What can hang from each mark:
J589: J116 J329 J559
J741: J239 J348
J586: J589
J116: J348 J914
J24: J741
J329: J589
J559: J348
J914: J116 J329
J683: J116 J586
J348: J116 J559

Known rows, with every way that one mark hangs from another:
J348(J116(J914(J329)) J559): .13; .09; .38; .10; -.12; .22; -.14; .11; -.16; .42; .46; .22; .19; .21; -.03; .08; -.06; -.17; .12; .01; -.12; -.08; .20; .00
J586(J589(J559(J348(J116(J914))))): -.10; -.16; .10; -.07; .17; .12; .31; .19; .23; .56; .05; .12; .18; -.23; -.13; -.05; -.31; .20; -.34; .09; .01; -.06; -.01; -.23
J589(J329 J559(J348(J116))): .18; .03; -.08; .26; -.13; -.19; .08; -.12; -.18; .21; -.07; .05; .13; .02; -.12; -.26; .22; .09; -.15; .15; -.18; -.13; -.40; -.13
J741(J239 J348(J559)): .10; .19; -.21; .15; .07; .14; -.10; -.11; .10; -.60; -.08; -.03; .48; -.23; .02; .41; -.17; .10; .03; -.12; .18; .13; .19; -.03
J116(J348(J559) J914(J329(J589))): -.23; .00; -.02; .18; -.02; .14; -.23; .20; .32; .15; .13; .28; -.33; .04; -.10; .05; -.17; -.39; -.03; -.03; -.17; .13; .33; .11
J329(J589(J559)): -.25; .30; -.17; .18; -.19; .03; .22; .04; .20; -.08; .27; -.30; -.46; -.21; -.19; .02; .05; -.28; .12; -.28; .24; -.04; .00; -.12
J559(J348(J116)): .12; .08; -.02; -.02; -.07; .06; .17; -.08; .08; .11; .08; .01; .01; .08; .13; -.36; .07; .13; .10; .44; -.18; -.05; .16; -.10
J589(J116(J914) J329 J559): -.06; -.14; .21; -.01; .16; -.37; .03; .11; -.54; .31; .11; -.26; -.10; .00; -.01; .22; -.06; -.01; -.18; -.47; .14; -.14; -.77; .22
J741(J239 J348(J116(J914) J559)): .20; .00; .07; .03; .03; .33; .16; .04; .10; -.16; .15; .30; .72; -.13; -.07; .38; -.51; .23; -.08; -.11; .03; .17; .24; -.21
J914(J329): .08; .09; .04; .07; -.05; -.13; -.30; -.14; -.20; -.18; .24; -.32; -.27; .18; .18; -.19; .48; -.37; .39; -.02; .06; -.12; .13; .28
J24(J741(J239 J348(J116 J559))): .22; .33; -.09; -.07; -.23; .30; -.06; -.23; .27; -.58; -.13; .00; .89; -.21; -.18; .10; -.13; .37; .16; .05; .03; .27; .56; -.56
J586(J589(J116(J348) J329)): -.07; -.13; .03; -.38; .32; -.04; -.36; .00; -.19; -.01; -.26; -.12; .22; .08; .18; .03; .16; .33; -.03; .20; -.09; -.20; -.28; .43
J586(J589(J329)): -.30; .21; .11; -.15; .43; .08; -.49; -.03; -.11; .14; .25; -.31; .27; -.13; .05; -.02; .14; .05; .25; .12; .10; -.40; -.11; .45
J683(J586(J589(J329 J559(J348)))): -.31; .12; -.15; -.05; .30; -.25; -.24; -.02; -.11; .20; -.48; .07; .00; -.33; -.13; -.25; .05; .19; -.32; .21; .15; -.34; -.37; .17
J741(J239 J348): .15; .01; -.31; .00; .10; -.01; .00; -.20; .02; -.76; -.05; -.24; .25; -.15; .14; .13; .03; .06; .19; -.11; .19; .12; .17; .06
J914(J329(J589)): -.08; .24; -.04; .17; -.07; .10; -.18; -.18; .03; -.28; .31; -.28; -.53; -.04; .06; -.21; .32; -.37; .53; -.11; .07; -.09; .34; .11
J329(J589(J116 J559(J348))): -.05; .07; -.17; .17; -.08; -.10; .44; -.07; .03; -.17; -.32; -.22; -.58; -.33; -.01; .03; .00; .11; -.15; -.20; .12; .09; -.15; -.30
J914(J116 J329(J589(J559))): .03; -.02; -.01; .39; -.31; .00; .19; -.32; .00; -.16; .13; -.33; -.42; .25; -.29; .09; .55; -.44; .36; -.25; .18; -.12; .10; -.35
J914(J116(J348(J559)) J329(J589)): -.04; -.01; -.03; .27; -.25; .22; -.12; -.16; .29; -.10; -.06; .14; -.13; .43; -.21; .14; .32; -.34; .22; .23; -.16; -.03; .39; -.19
J683(J116(J348 J914(J329))): .13; -.21; .05; -.21; -.08; -.11; -.15; .23; -.07; -.01; .01; .20; -.38; .42; .41; -.03; .21; -.28; .07; .07; -.11; .16; -.05; .45
J741(J239): .02; .09; -.19; -.21; .04; -.03; -.03; -.17; -.10; -.41; .18; -.22; .06; -.05; .10; .08; .04; .07; .26; .01; .08; -.06; .06; .10
J559(J348(J116(J914(J329)))): .22; -.21; .16; .08; .05; -.03; .05; -.06; -.09; .28; .14; .14; -.15; .14; .15; -.37; .07; -.11; .09; .19; -.26; .02; .18; -.02
J329(J589(J559(J348(J116)))): .02; .17; -.18; .26; -.30; .14; .49; -.07; .30; .04; .00; .05; -.28; -.20; -.19; -.24; -.02; .05; -.05; .08; -.05; .05; .13; -.49
J741(J239 J348(J116 J559)): .32; .18; -.08; .09; -.17; .35; .10; -.14; .07; -.48; .02; .21; .75; -.10; -.06; .30; -.17; .30; .07; .04; .03; .12; .31; -.28

Rows:
-.27; .02; .07; -.12; .07; .19; .11; .30; .26; .22; -.02; .20; -.21; -.05; .00; .32; -.49; .07; -.21; -.05; -.05; .15; .06; .06 : J329(J589(J116(J348(J559) J914)))
.13; -.27; .14; .08; .09; .04; .13; .02; .03; .42; -.05; .14; .03; -.13; -.10; -.14; .00; .04; -.20; -.03; -.05; -.03; .10; -.23 : J586(J589(J559(J348(J116(J914(J329))))))
.13; -.19; .31; -.12; .14; -.17; -.08; -.01; -.47; .06; .17; -.28; -.34; .17; .28; .05; .12; -.15; .19; -.27; .07; -.03; -.11; .28 : J589(J116(J914(J329)))
.03; -.16; .07; .20; .06; -.23; .14; .06; -.17; .55; .07; .15; .09; -.01; -.16; -.20; -.11; .01; -.27; .00; -.19; -.09; -.47; -.08 : J589(J329 J559(J348(J116(J914))))
-.05; .04; -.19; .30; .09; -.40; -.12; -.09; -.17; .08; -.16; -.17; -.14; -.13; -.07; -.17; .24; -.13; -.21; .00; -.02; -.13; -.51; .11 : J589(J329 J559(J348))
-.12; .04; -.07; -.28; .14; -.15; .18; .01; -.14; .04; -.69; -.03; -.19; -.34; .06; -.04; -.05; .45; -.40; .12; .30; -.13; -.23; -.05 : J683(J586(J589(J116 J559(J348))))
.28; .04; .03; .29; -.06; .46; .10; -.14; .14; -.41; .12; .39; .32; -.22; -.16; .28; -.31; .04; .18; -.32; -.02; .23; .53; -.37 : J741(J239 J348(J116(J914(J329(J589))) J559))
-.27; .05; .18; -.18; .20; .12; .24; .11; -.03; .12; .31; -.27; -.45; -.18; .12; .13; -.32; .02; .20; -.27; .15; -.03; .00; .10 : J329(J589(J116(J914)))
.04; .43; .08; .07; -.24; .29; -.13; -.06; .36; -.20; .01; -.13; .71; -.09; -.11; -.09; -.03; .15; .16; .15; .07; .18; .55; -.39 : J24(J741(J348(J116 J559)))
-.17; -.19; -.10; .01; .05; -.02; -.12; .11; .27; .00; .16; .06; -.58; .12; .04; -.22; .03; -.42; .14; -.03; -.14; .12; .28; .19 : J116(J348 J914(J329(J589)))
-.02; -.11; .12; -.06; .13; .03; .24; .10; .11; .44; .24; .12; .01; .04; .09; -.29; -.26; .06; -.05; .30; -.19; -.01; .08; -.04 : J559(J348(J116(J914)))
-.12; -.01; -.05; .21; -.09; .11; .55; .12; .33; .37; .16; .16; -.33; -.23; -.23; -.17; -.34; -.02; -.18; -.06; -.07; .09; .06; -.41 : J329(J589(J559(J348(J116(J914)))))
.08; .06; .06; .05; -.06; -.33; -.05; -.08; -.57; -.02; -.02; -.37; -.08; .03; .02; .16; .29; .06; -.03; -.33; .16; -.18; -.70; .16 : J589(J116 J329 J559)
-.12; -.23; -.19; .19; -.18; -.17; .06; .15; .26; .03; .02; .07; -.65; .06; -.17; -.09; .07; -.49; -.11; -.30; -.02; .20; .03; -.03 : J116(J348 J914(J329(J589(J559))))
.07; -.02; .14; -.05; -.12; .06; -.24; .33; -.01; .13; -.01; .40; -.15; .33; .29; .26; .02; -.26; -.09; .08; -.13; .18; -.01; .36 : J683(J116(J348(J559) J914(J329)))
.11; -.16; .03; .18; -.24; .00; -.24; -.14; .05; .01; -.10; .10; .13; .64; -.08; .16; .46; -.31; .09; .34; -.16; -.07; .18; -.03 : J914(J116(J348(J559)) J329)
.12; -.18; -.13; -.05; -.15; -.44; -.07; .01; -.35; -.05; -.34; -.12; -.10; .24; .03; .06; .30; .06; -.27; -.12; -.04; -.01; -.67; .19 : J589(J116(J348) J329 J559)
-.31; -.22; .14; -.62; .46; -.16; -.31; .21; -.22; .36; -.37; .23; .08; .03; .14; -.08; -.24; .39; -.29; .24; .02; -.24; -.39; .56 : J683(J586(J589(J116(J348 J914) J329)))
-.01; -.36; -.01; -.11; .06; -.46; .01; .19; -.32; .27; -.17; -.02; -.11; .20; -.01; .12; -.02; -.01; -.40; -.26; -.05; .03; -.76; .25 : J589(J116(J348 J914) J329 J559)
.26; .12; -.18; -.20; -.19; .12; .05; -.35; .22; -.73; -.10; -.21; .65; -.12; -.05; -.20; .05; .34; .33; .05; .05; .26; .53; -.47 : J24(J741(J239 J348(J116)))
-.22; .18; -.07; -.66; .00; .19; -.15; .25; .17; -.04; -.36; .31; -.06; .14; .36; -.10; .05; .28; -.05; .55; .14; -.11; .07; .45 : J683(J116(J348) J586(J589))
-.07; -.32; .11; -.27; .26; -.31; -.18; .13; -.30; .22; -.05; -.02; -.06; .26; .20; .00; -.08; .07; -.16; .01; -.17; -.04; -.50; .48 : J589(J116(J348 J914) J329)
.08; .14; .06; -.10; .01; .25; .01; -.05; .28; -.27; .02; .11; .85; -.25; -.21; .16; -.47; .32; .02; -.08; .02; .29; .49; -.50 : J24(J741(J239 J348(J116(J914) J559)))
